Each row comes from the steps of one path. Every step used is in the known rows, and no mark comes twice. Write the path behind each row, first mark first.
(in the rows, 128 means zero)
Known rows:
J/F/U/D/P/V: [116  86 115 175 137 131 153  70 133  94 103 162 160  82 120 139 168 157
 102 133 159 145 198]
N/F: [146 103 163 154 160 136 116 104  81  63 109 157 139 112  95 127  99 113
  83 142 151 152 140]
J/F/N/D/P/V: [122  56 120 145 119  95 136  89 145  78 111 169 124  75 108 132 158 129
 100 154 162 135 176]
V/N/F/U/D/P: [126 128 144 169 153 118 136  79 110  95  90 153 186 101 156 125 124 131
  96 139 153 144 177]
U/F/N/D/P/V: [107  44 140 160 131  84 137 102 142  67 107 156 161  52 111 130 127 164
  88 143 160 131 170]
J/F/U/V: [119  73 118 168 142  95 125  84  83  55 112 147 176 103 128 135 133 141
  97 142 162 142 183]
D/U: [128  78 162 161 141 137 133  99  79 119 122 139 154 105 105 139 118 121
  86 141 149 155 145]
V/N: [134 104 155 157 149 118 123 111  98  80  90 134 159 116 103 128 142 149
 115 133 151 145 157]
J/F/N: [128  72 138 155 144 115 131  83  75  49  84 144 141  97 106 134 161 116
  89 142 154 148 166]
V/N/D/U/F/J: [111  65 164 151 121  72 122  53  95 108 117 131 184 124 152 132  59 105
  74 141 148 137 144]
U/V: [130  69 138 167 156 117 112 108 107  49 119 138 170 101  98 133 100 180
 105 144 152 144 164]
D/P: [126  96 142 168 145 139 127  95 113  65 115 154 142  86  80 131 133 168
 106 141 161 142 162]
N/D/P/F/U/V: [123  69 120 170 124  68 117  93 140  89 124 158 196  55 128 125 114 198
  92 148 163 125 184]
D/P/F: [138  85 154 174 134 120 127 104 117  72  98 151 158  68  69 125 148 195
  95 138 154 136 167]
J/F: [138  86 141 161 150 134 128  73  76  63 101 154 132 110  80 133 136 110
  95 138 158 148 155]
F/N/D: [126  79 138 147 146 104 117  93 107  79 101 145 156  86 119 132 121 139
  88 143 155 144 151]
P/V/N: [133  93 151 149 142 108 129 143 131  88  96 137 149 114  97 131 160 173
 127 132 147 146 167]
U/F: [120  72 161 176 163 124 130  86  74  52  96 140 168  84  84 131 107 152
  84 127 157 144 150]
P/V/N/F: [146 101 164 141 145 104 123 143 121  84 101 151 140 126 107 125 134 137
 110 140 144 148 156]
D/U/V/N: [126  64 156 160 138  97 125 113  99 108 120 125 185 122 138 133 107 141
 108 152 144 144 165]
F/N/D/U: [121  61 150 146 133 106 130  87  95 127 117 141 160  91 140 138 112 100
  72 151 149 149 146]

Write each row's path:
[140  69 136 162 126  69 112  98 151  81 110 150 183  77 116 116 108 191
 112 155 155 120 176] => U/V/N/D/P/F
[135  90 144 141 137  95 122 125 147 114 107 149 146 106 109 128 133 150
 121 137 152 140 157] => P/V/N/D
[117  65 129 147 125  97 129 117 162  83 116 159 142  68 112 132 148 173
 104 149 157 137 172] => F/N/D/P/V
[140 101 158 149 133 107 130 138 140  82 108 163 134 110 104 121 140 147
 116 148 151 139 166] => D/P/V/N/F
[112  74 157 166 144 106 117  66  86  26 102 131 177 112 102 134  83 169
  77 127 151 142 154] => U/F/J
[132  81 143 161 151  97 114 116 111  58 104 129 179 115 118 128 119 178
 121 144 149 140 170] => U/V/N
[127  79 131 153 131 122 126 107 163 102 133 169 130  78  89 130 125 166
 110 145 161 136 161] => N/D/P/V
[131 114 148 156 153 113 122 105  76  78 106 156 162 106 126 131 122 118
  79 135 157 152 153] => N/F/U
[107  58 170 165 131 106 128  63  71  71 119 127 182 115 121 140  73 134
  65 135 146 147 149] => D/U/F/J
[126  54 151 166 143 119 124 103  92  98 136 134 175 105 119 138  94 149
  92 152 146 149 159] => D/U/V
[134  87 157 157 130  99 109  87 110  43  98 131 174 104  90 131 116 200
  83 130 141 143 160] => P/F/J
[130  76 163 142 125  75 108  94 101  74 130 130 186 159 163 129  55 120
  85 161 135 144 158] => D/U/V/N/F/J
[131  74 152 152 137 126 126  82  94 143 133 151 146 100 117 137  89  96
  81 148 153 149 136] => N/D/U
[128  89 138 161 155  95 112 112  90  57 121 151 184 108 140 130  95 144
  85 145 153 146 167] => N/F/U/V
[129  51 141 156 139 105 116  87 110 120 149 145 168  98 133 136  63 125
  85 158 152 143 148] => N/D/U/V
[129  92 133 159 142 129 120  75 128  90 126 166 138  79  95 128 104 142
 100 147 166 136 151] => N/D/P
[130 104 151 137 118  90 117 112 155  51 115 153 144 137 121 124 116 161
 111 147 145 137 171] => D/P/V/N/F/J
[124  82 113 152 134  63 118  74 106  89 109 150 177 115 159 127 119 113
 107 149 165 132 180] => J/F/U/V/N/D
[137  70 148 152 137  84 117  98 112  83  86 142 168  65 107 126 133 167
  76 140 148 139 157] => P/F/N/D
[134 128 150 163 163 118 130  84  89 102  83 142 191 117 160 128 117 119
  88 131 147 152 168] => V/N/F/U/D
[133 115 145 169 167 138 128  75  84  88  96 151 184  99 142 133 105 125
  71 132 150 156 162] => N/F/U/D
[118  90 120 153 141  68 111 102 119  97 115 140 198 107 163 128 109 154
 113 143 160 134 175] => F/U/V/N/D
[125  81 139 161 136 131 134 125 146  77 119 157 135  83  75 134 155 192
 117 138 156 143 171] => D/P/V
[124  97 124 177 157 138 140  43  77  86  88 148 172  98 128 139 143 123
  85 128 157 152 177] => J/F/U/D
[148 114 166 148 155 113 118 110  87  75  94 149 148 127 114 122 116 111
 100 142 149 147 147] => V/N/F
[132  97 144 148 109  71 107  72 152  77 103 146 171 103 119 119 109 183
 100 144 151 124 167] => V/N/D/P/F/J
